Each row comes from the steps of one path. Every step used is in the known rows, and no mark comes twice. Write the path behind each row, first mark first.
Known rows:
ruzom gumav nele: [  0   2  33 -15   6 -18  25   8  -4 -32 -19 -13  31  13 -11 -14  -6 -17
  17  -2  20  -2 -16  -3  34  -1  28 -12  17  -3 -10 -15   2  18  29  -3
   7  -2  -3  -9  28  -5 -18  17   2  25 -13   0   8 -33   0   9   2  -1
  -1  28  39 -15  29]
ruzom naguke: [ 13  12  11 -15  -8  -9  18   1   9 -23 -14 -10  38  11   5 -15 -15  -9
  29   8  20 -29 -18  -2  21   2  25 -11  16   0  -8 -12   0  32  12  -9
  16  -8   7  -8  19  -7 -23  19   6  16 -23 -19  -8 -35 -11 -14   6  -4
  -6  11  29 -21  41]
vuder ruzom: [ -9  28 -26 -17  -3 -12  27 -14 -35 -21  -6 -48  29   1  -9 -13 -22  -8
  34  -4  12 -26 -28   7   1   2  21 -28  35 -19 -12 -15 -14  36  -2  -6
  14 -12  46  -9  -1 -14  -1  39 -25  23 -20 -16   1 -24 -29   5   9 -34
  19  20  32 -28  30]
tepir rilota rivaf: [ 20  28  -6  -3  -1   6  42 -12  21 -32   2 -29  36   7 -20 -22  -1  -2
  46  -4  18 -23 -10  -3   2 -11  -1   9  65  27 -32 -10  -4  63 -26  -2
  17   3  26  -7  28 -12 -45  56 -31  22  -7 -15   7 -16 -21 -23  20   5
  12   8  39 -22  35]
rilota rivaf nele gumav ruzom razi nivi: [ 11  27  -8  -5  25 -12  27 -15  25   0  -8  -6   3  33   4 -15  10 -26
  16  11  18 -11 -19 -11  -4  -7  37  13  10  11  -1 -20   8  68  -7   0
   7   7  28 -18  20  -6 -35  45 -15   3  -8   5  15 -47  31  -5  13  24
  -6  31  24  -5  15]
nele naguke: [ 20   5  -9 -11  -7   2  23   0 -42 -14  -6 -19  32   8 -13 -16 -12 -14
  23  17  19 -31 -21  -5  19 -14   5   7  16  -8 -13 -14 -12  16   6  -4
   9  -4  20  -2   6 -10 -33  36  -3   6 -16 -10  -6 -34 -13  -4  23   4
  16  21  42 -41  32]
ruzom razi: [ 11  22 -15 -18  -7 -19  27 -10 -11 -22  -3 -24  31  18   2 -19 -12 -13
  47   1  21 -31 -13   3  28   3  18  -7  18  -7  -4 -15   9  49   8  -8
  21  -4  19 -10  22  -6  -4  39  30  20 -10  -6 -13 -39  10  -3  -6  -1
   6  11  24  -8  32]
tepir rilota rivaf nele naguke ruzom vuder: [ 23   0  -7 -13   8   0  10 -30  28 -21  -2 -14  20  16 -19 -21   5  -7
  10  30  22 -11 -10 -24   0 -12  24  -9  33  15  -8 -26   4  22  -8   8
 -16   4 -18 -10  -8  -6 -18  36 -66  15 -20 -27 -11 -29  -9 -13  21  14
   7  22  30 -10  26]
rilota rivaf nele: [ 13  13 -15 -22  -1  -4  30 -21  -6   3 -11 -18  17  12 -12 -24 -11 -12
  39  -7  19 -19 -14  -8  -6 -10  16   6  46  18 -39 -18  19  87  -3   5
  15  -1  -8  -9  26 -11 -38  42 -24  15   7  -5  12 -27  -5 -13  13  -3
  10  14  34  -1  39]
gumav ruzom naguke nele rivaf: [ 13  20 -10  -3   2 -10  15 -17 -11 -17 -37   0  38  25   2   2 -17  -6
 -24  21  21  -2 -13  -7  17  -9  34  -8   5  10 -26  -8  -8  -5  13 -10
   8  -7 -13  -7   2  -9 -14  22 -66  10 -24 -18 -15 -30  -6  -7  23  24
  -8  31  31 -29  28]
razi ruzom: [ 11  29   4 -15  -5   0  25   6  11   2  -1 -31  30  11   1 -24 -16  -5
  21   7   7 -28 -13  17   7  -2  17 -15  27  -5  -3 -19   1  51 -12  -2
  12  -6  49 -11  37  -5 -44  38 -19   6 -17 -12  14 -26  -4   0   0 -16
   1  12  22 -12  30]
bobub ruzom gumav nele: [ -1  10  18 -14  -2 -10  23   3  18 -37 -21 -15  26  15 -10 -16  -1  -5
  22   8  18  -2 -14   2  47   5  37  -6  19  22  -6 -18  -8  17  39  -3
   4   6 -10 -10  10 -12 -18  18  -5  31 -13   0   1 -39  -1  19  -2   2
  -5  25  34   3  27]
tepir rilota rivaf nele naguke ruzom razi nivi: [ 27  26 -16  -1  23   3  12 -30  21 -19  -2 -10  12  24 -12 -22  12  -8
  12  36  15 -29  -9  -5 -13  -7  20  -7   9  24  -3 -15  18  52 -25   9
 -13  -6  16 -10   8  -9 -20  34 -24   7   1 -14   9 -20  22  -5  35  20
   1  22  32   7  22]
gumav nele naguke ruzom razi: [ 16   3 -24 -10  -1 -14  15 -15   2 -23 -20 -11  27  21  -9  -6  -6 -13
  -8  22  24 -19  -8  -4  28  -6  31 -16 -13 -13   3 -15   4  -1   8  -2
   1   2   0  -3 -10 -12   4  20 -23  13 -11 -16 -24 -29  22   9  10  18
  -2  37  25 -16  29]
ruzom naguke nele: [ 10  10   2  -8  -4 -14   6 -12 -13 -28 -29  -8  44  20   3  -8 -14   4
  15  13  18 -22  -6  10  24   3  30 -20   8  -2 -15  -8  14  17  15  -4
   5 -13  -8  -6  12  -3   3  20 -18  26 -12 -17  -8 -18  -9  -8  19   3
 -11  13  34 -16  40]
nivi razi ruzom: [ 19  27   0 -25  -2   3  31   6  23   3  21 -39  29  18   6 -13 -17 -22
  31   2   5 -38 -18   4  12  -1  21  -4   9  -2  -9 -20  15  79 -22  -1
  23 -11  52 -13  38 -12 -25  39 -19   0 -21 -15  13 -25  -3   0  -6  -7
  -2  14  11  -5  23]
rilota tepir: [ 15  10  -8 -12  -5  -8  34   6 -40 -37  -3 -24  33   8 -15 -16  -9 -10
  47  -6  22 -25 -10   7   1  -9  20   4  39   0 -14 -11  10  74  -5  -2
  28   6  14  -6   1  -4 -26  43 -22  14  -3  -8   8 -24 -18 -12   4 -13
  24  13  26 -48  41]
nivi razi ruzom gumav: [ 12  20  30 -34   9   0  16   3  24 -13  12 -33  28  17   4 -20  -8 -27
  36  17  11 -26 -11  -7  20   7  29  -6   4   3   2 -24  16  79 -20  -2
   5  -9  27 -17  39  -3   7  31  16  19 -38 -12  15 -34   4   5 -12  -1
 -19   6  10   7  25]
nele gumav ruzom razi nivi: [  8  33   0  -1  17 -19  28   5   7 -12  -6 -20  15  32   9 -12   3 -22
  20   9  14 -25 -23   1  18  -1  32   5  -1  -5  19 -14 -12  25   2  -7
  11   3  56 -15  23  -4 -33  42   5   3 -18   2  10 -43  27   6  11  18
  -4  31  24 -18  10]
rilota rivaf nele naguke ruzom razi: [ 21   7 -42 -21   2  -3   9 -38   4  -9 -20 -10  15  18  -9 -17  -5 -13
  10  28  27 -23  -1 -19   3  -9  25  -5   3   5 -13 -21  14  56 -15   4
  -7   6 -15  -7 -10 -11  13  29 -20  15  -9 -19 -18 -32  24  -6  15  24
  -6  22  21   1  38]
razi nivi: [ 10  33  17  -3   2 -12  30  16 -33 -12  -2 -26  24  17  -1 -19 -16  -5
  40   4   5 -47 -21  15   6   0  13  -6  22   2  -5  -9  -3  32   1  -1
  13 -10  63  -8  32  -1 -57  39   9  13   1  -1  27 -20  -1   0  20 -14
   5  13  37 -17  22]
naguke nele gumav: [  7  17  -1   1   2  -8  10 -17 -79 -32 -27 -29  40  30 -16 -11  -5  -5
  24   3  12 -20  -4   5  31 -14  12  13  13 -15 -13  -8 -10  -7   8   0
   3   1  11  -4  18  -4  16  47 -10  13 -13  -2   7 -26  -6   0  26  11
   9  17  39 -30  22]
vuder ruzom razi: [ -6  29 -34 -19   0 -18  22 -27 -20 -27   3 -35  27  12   0 -14 -17 -13
  40   2  22 -24 -25   2   9  10  30 -30  15 -17  -1 -19   4  49  -2  -9
  15 -11  37 -13  -8 -12  23  33   6  23 -21 -13 -16 -35  -9   2  -4 -21
   8  19  24 -16  29]
vuder ruzom gumav nele: [-15   7  11 -19  11 -18  20  -4  -7 -36 -16 -23  28   8 -12 -10  -9 -16
  12   1  19   4 -24  -3  17   6  39 -32  16 -10  -7 -19  -2  21  20  -4
   4  -8  11 -12   6  -7  10  15 -17  27 -25  -3   2 -30 -15  15   2 -20
   4  33  39 -18  26]
nivi razi ruzom naguke nele gumav: [ 16  12  11 -10  10   5   1 -17 -19 -24  -9 -13  40  41   4  -3  -3 -19
   7  26  12 -22  -5  -4  26  -5  37   9 -20  -4   0 -15  12  30 -15  -1
   2  -6  10 -11  20  -6  34  29 -18   1 -37  -9   4 -32  -7  -8  12  21
 -21  18  19 -20  21]
gumav ruzom: [  3  18 -13 -12  -5 -20  44  10  46   1 -15 -38  29   4   1  -9  -9 -15
  15 -14  16 -12 -25   5  20  -6  20  -7  35  -8  -9 -13 -20  30  16  -9
  26   3  35 -11  19 -15 -64  42 -51  13 -15 -18   0 -25   1   6   6  -2
  10  34  24 -19  31]
tepir rilota: [ 18  29   4  -2  -3  -3  37  -4  11 -36   1 -37  45   6 -17 -25   1  -4
  44  -4  11 -23 -19  11  19  -7  -4  -3  52  12 -15  -6  -7  30   6  -2
  17 -10  21  -3  40 -13 -42  51 -24  14  -6 -17   8 -13 -29  -6  18  -9
  28  13  45 -13  28]

Which path is each row?
[ -3  -7   2 -15  13  -4  13  -9 -27 -32 -14 -13  25   9 -18  -8  -3 -23
  -3  23  23   2 -28 -16  16  -3  34 -16   2 -12  -3 -20 -11  -3  13  -4
  -6  -7   3  -7 -12 -10   6   9 -16  16 -31  -2  -7 -42 -15  11  19  -4
   8  40  48 -43  25]
vuder ruzom gumav nele naguke
[  7  13 -26 -16  10 -19  25 -21  21  -3 -16 -20  19  28   3 -14   8 -29
  15   1  23   4 -22  -8  25  -8  33  10   7  -7   3 -19  -2  40  23  -4
  14   4  -8 -13  21 -13  -9  45 -20  -1 -21  -3  -7 -54  18   3  -2  17
  12  40  23  -2  21]
rivaf nele gumav ruzom razi
[ 18   7 -36 -19   1 -10   5 -33  -9 -11 -19 -18  21  18  -6 -17  -6 -14
   7  27  21 -22  -7  -6  15  -7  24 -14  -7  -8   1 -20  15  31   8   3
  -9  -5 -14  -5  -3 -11  17  23 -15   8  -8 -18 -18 -35  23   7  15  11
   7  28  22   5  33]
rivaf nele naguke ruzom razi
[ 22   2 -32 -17   0   5  13 -29 -11  -3 -26 -22  18   9 -20 -15  -8  -7
  -1  19  20 -21  -3 -13  -4 -18  16  -1  18   4 -24 -20   0  38 -16   9
 -10   5  -6  -3  -8 -14 -14  31 -59  12  -4 -22  -1 -18   6  -3  29  14
   7  25  27  -6  39]
rilota rivaf nele naguke ruzom
[ -3  18 -12 -17   0  -9  15 -14  -4 -32 -10 -20  31   4   6  -7 -19 -10
  23   7  20 -21 -27  -2   3   9  38 -30  15  -7  -3 -16  -5  32   2  -9
   9 -15  22 -12  -8 -12   5  17 -17  18 -35 -22 -13 -32 -28  -7   9 -26
   1  17  27 -27  38]
vuder ruzom naguke
[  5   7  -7  -8  -1 -21  16  -8  49 -17 -33 -13  38  16  11   0  -7  -3
  -5   8  20  -6 -12   7  25   3  42 -19   8  -5 -11  -9   4   9  19  -7
  10  -7  -4 -10   1 -10 -23  20 -60  24 -18 -21 -10 -16   2  -2  18  12
 -16  31  29 -17  38]
gumav ruzom naguke nele
[ -3  14  -8   0   9  -5  -3 -31 -66 -43 -28 -18  39  28  -7  -2  -7  -7
   7  18  18 -12 -11  -3  18  -2  36 -11  -3 -17  -2 -12 -10  -6  -2  -4
  -6  -7   4  -9  -8  -7  50  27 -27  15 -35 -13  -8 -31 -24  -4  26   0
  -1  21  35 -34  25]
vuder ruzom naguke nele gumav
[ 18  13 -31 -15  -4  -9   9 -22 -14 -23 -17 -22  29  17  -4 -13 -11  -9
  12  27  24 -34  -3  -6  23  -5  22 -12  -7 -15   5 -16  -4  13  -4  -3
  -4   2  13  -5  -8  -8  15  28  -5  19 -15 -20 -25 -30  20   4  10  17
  -1  23  18 -11  33]
nele naguke ruzom razi
[ 15   0   0 -15  -5 -13   8  -7 -10 -18  -9 -22  27  16 -10 -12 -14  -6
  13  28  19 -30 -13 -14  22  -5  27 -15   7 -15   6 -24 -17 -14   6   0
  -9   7  17  -8 -17  -1 -10  29 -32  21 -29 -24 -20 -36  -2   0  10   6
  -1  21  21 -24  25]
nele naguke ruzom vuder
[ 14  30 -13  -4  -4  -7  14 -20 -92 -22 -32 -14  42  25 -13  -8 -23   2
   6  14  13 -21  -7  -1  20 -14   9  -3  17   1 -37  -5  -5   3   4  -4
   7  -7   4  -3  13  -5  -4  39 -33  15  -4  -8  -1 -20 -12  -3  29  13
  10  19  39 -27  24]
naguke nele rivaf
[  2   6  12 -13   4 -23  28   4  20 -12  -2 -24  25  24   1  -9   0 -21
  21   4  21  -3 -26 -18  33  -7  36   7  23 -13  11 -24 -28  -4  21  -8
  10  16  23 -15   5  -5 -34  46 -32   9 -41  -9 -10 -57  -3  -1  -3  10
   7  33  23 -35  12]
nele gumav ruzom vuder
[ 14  14  -2   2  12 -14  17  -3   0 -19 -13  -4  18  27  -4  -7  -5 -11
  -8  29  15 -32 -14   5  12  -1  34 -20 -22  -8  13 -13   8   0   3   2
  -4  -5  37  -7   0  -6 -22  17  -9   7  -1  -5   1 -23  29  13  23  12
 -10  38  26 -13  17]
gumav nele naguke ruzom razi nivi
[ 21  15  10 -27   0   5  19   5  47  -9  14 -13  33  20  16 -12 -14 -23
  22  16  14 -34 -19  -3  12   6  38 -10  -6   8   0 -20  21  75 -17  -6
  18 -13  25 -15  31 -12 -14  20 -11   0 -36 -21   1 -32  -4 -11  -8  -2
 -18  12   8 -10  32]
nivi razi ruzom naguke
[ 11   4   8 -19   3  -3  -3 -10 -19 -30 -29 -27  31   7 -12 -19  -8  -9
  10  29  21 -23   2 -12  26  -5  19 -12   1  -8   4 -18 -17   5  -6   2
 -22   3   6  -7  -1   0  16  19   0  31 -29 -21  -6 -30  11   8  18  11
  -6  15  22  -9  34]
nele naguke ruzom gumav
[ 14  17  19 -31   0  -9  24   6  31  -5  33 -27  25  25  11 -14 -15 -22
  38  11  10 -32 -23 -10  18   5  37 -14  10  -3   4 -30  17  61 -11  -3
  15  -5  38 -18  20  -2 -16  39 -10   9 -35 -14   1 -42  -6  -5 -20  -5
  -9  15   7  -9  16]
nivi razi ruzom vuder
[  5  26  35 -20   8  -3   9   3  12 -15  -9 -23  31  13   1 -30 -10 -10
  25  14  13 -16  -6   4  17   5  25 -17  16  -2   8 -24   3  52  -8  -1
  -4  -4  27 -15  37   5  -9  25  14  22 -34  -9  15 -34   4   4  -4 -12
 -12   3  19  -1  31]
razi ruzom gumav
[ 14  22  15 -14  -1   1  13   6  41  -8  -8  -5  33  15  14 -21 -15  -8
  10  17  15 -23 -14   8   6   4  33 -21  11   2   3 -19   4  50  -6  -6
   8  -9  26 -12  28  -5 -29  15 -12   4 -33 -18   0 -33  -6 -11  -4 -11
 -17   9  17 -14  38]
razi ruzom naguke
[  0   3  23 -16   5 -19  14   1  17 -33 -32 -21  31  13 -13  -8  -9  -9
  -1   4  18  -3  -5   0  30   0  32 -26  10  -8  -4 -15  -3   0  20   2
  -5   4  -2  -8  19  -3  -6  10 -29  28 -13 -13   3 -20   9  16   4   1
  -9  28  26   2  30]
naguke ruzom gumav nele
[ 15  18 -25  -7  18  -7  33 -35  56 -18  -5 -20  19  27  -7 -17  23 -25
  17   5  26  11 -16 -19   9 -13  25  18  32  20  -7 -19   2  62  -1  -3
  10   8 -13 -14  24 -17 -18  55 -45   6 -21  -8  -6 -46  10 -12  10  30
   9  36  29  -4  22]
tepir rilota rivaf nele gumav ruzom razi
[ 10  46  -9  -2   1 -10  24  -2   1 -25   2 -18  17  24   9 -24  -4   2
  51  16  11 -48 -15  16  23  14  31  -7   8  24   6 -16   2  49  11  -5
   9  -3  48 -14  10 -10 -27  39  31  22   1   1   5 -38  17  12   5   4
  -7  11  22  12  21]
bobub ruzom razi nivi
[-12  22   4 -27   8 -11  11 -14 -28 -37 -11 -40  27   3  -5 -20 -13 -11
  38   3  18 -14 -20  -6  10   9  28 -29  23 -12   0 -21 -10  39  -1  -5
  -4 -10  24 -14   2  -3  27  25  14  36 -37 -11   2 -35 -18   9   3 -27
   3  11  28 -13  30]
vuder ruzom gumav
[ 17   8  -2  -6  18   3  27 -22  79 -21 -18  -6  26  20  -5 -13  19 -23
  -1  10  25  13 -19 -22   2 -14  32  16  33  26 -10 -17  -7  41   1  -3
   4   7 -21 -12  23 -18 -35  35 -67  -1 -33 -18  -2 -40 -11 -22  17  25
   2  32  33 -19  30]
tepir rilota rivaf nele gumav ruzom naguke
[ 11  25 -24 -18  -8 -20  15 -17   6 -22 -17 -32  30  17   0 -13 -16  -3
  26   6  20 -32  -1   6  27   2  23 -23   7 -12   2 -15   2  29  -3  -3
   4   0  21  -9   7  -7  11  34  -2  25  -7 -23 -16 -22  22   7   0   4
  -2  14   8   9  34]
naguke ruzom razi
[ 13  21   2  -4  -2  -7  36  -1 -53 -18 -20   0  33  22 -17  -5 -20 -13
  -5   3  17 -10 -22  -8  19 -17  14   1  18   7 -36  -8 -13  -2  18  -5
  21  -2   4  -2  21 -12 -37  29 -40  -1  -7  -2  -1 -33 -16  -1  13   7
  16  35  43 -38  19]
gumav nele rivaf
[ 10 -12  21 -14   8  -4  16   3 -22 -28 -17  -2  30  13 -17 -12  -1 -22
   6  23  24  -4 -19 -15  29  -9  24   2   4  -6  -8 -17  -5  -1  22  -3
  -3  -2 -11  -4   9  -6 -14  16   0  14 -23   1  -3 -40  -3   8  20  13
   3  35  48 -37  27]
ruzom gumav nele naguke
[ 10  18  -6   5  -2   2  -1 -21 -36 -44 -34 -11  37  32  -3 -10   1   5
  19  22  16 -17  -2   3  43  -3  34  13   3  13  -4 -11 -14  -9  17  -3
  -8   5 -12  -7  -5 -11  25  32 -18  19 -26  -8 -10 -42 -12  -2  20  23
  -9  14  30 -15  27]
bobub ruzom naguke nele gumav
[  6  10 -13 -13   7 -13  31 -10  15   6 -22 -32  20  19  -7 -13   5 -25
   5  -8  15   6 -27  -7  17 -18  24  14  25  -5  -8 -17 -16  23  27   0
  12   7   1  -9  29 -17 -40  45 -56  -6 -18  -6   9 -43   1   6  11   9
  22  42  31 -11  21]
rivaf nele gumav ruzom
[ 23  27  -2 -12   5   7   6 -22 -33 -16 -10   0  37  35   5  -1 -22 -13
 -10  33  12 -21  -8  -9  10  -4  34  -6 -14  16 -24 -12  20  33 -15  -5
   7 -16  -1 -10  16  -8  17  21 -41   1 -30 -16  -5 -27  -8 -10  15  20
 -21  17  18 -17  23]
nivi razi ruzom naguke nele rivaf
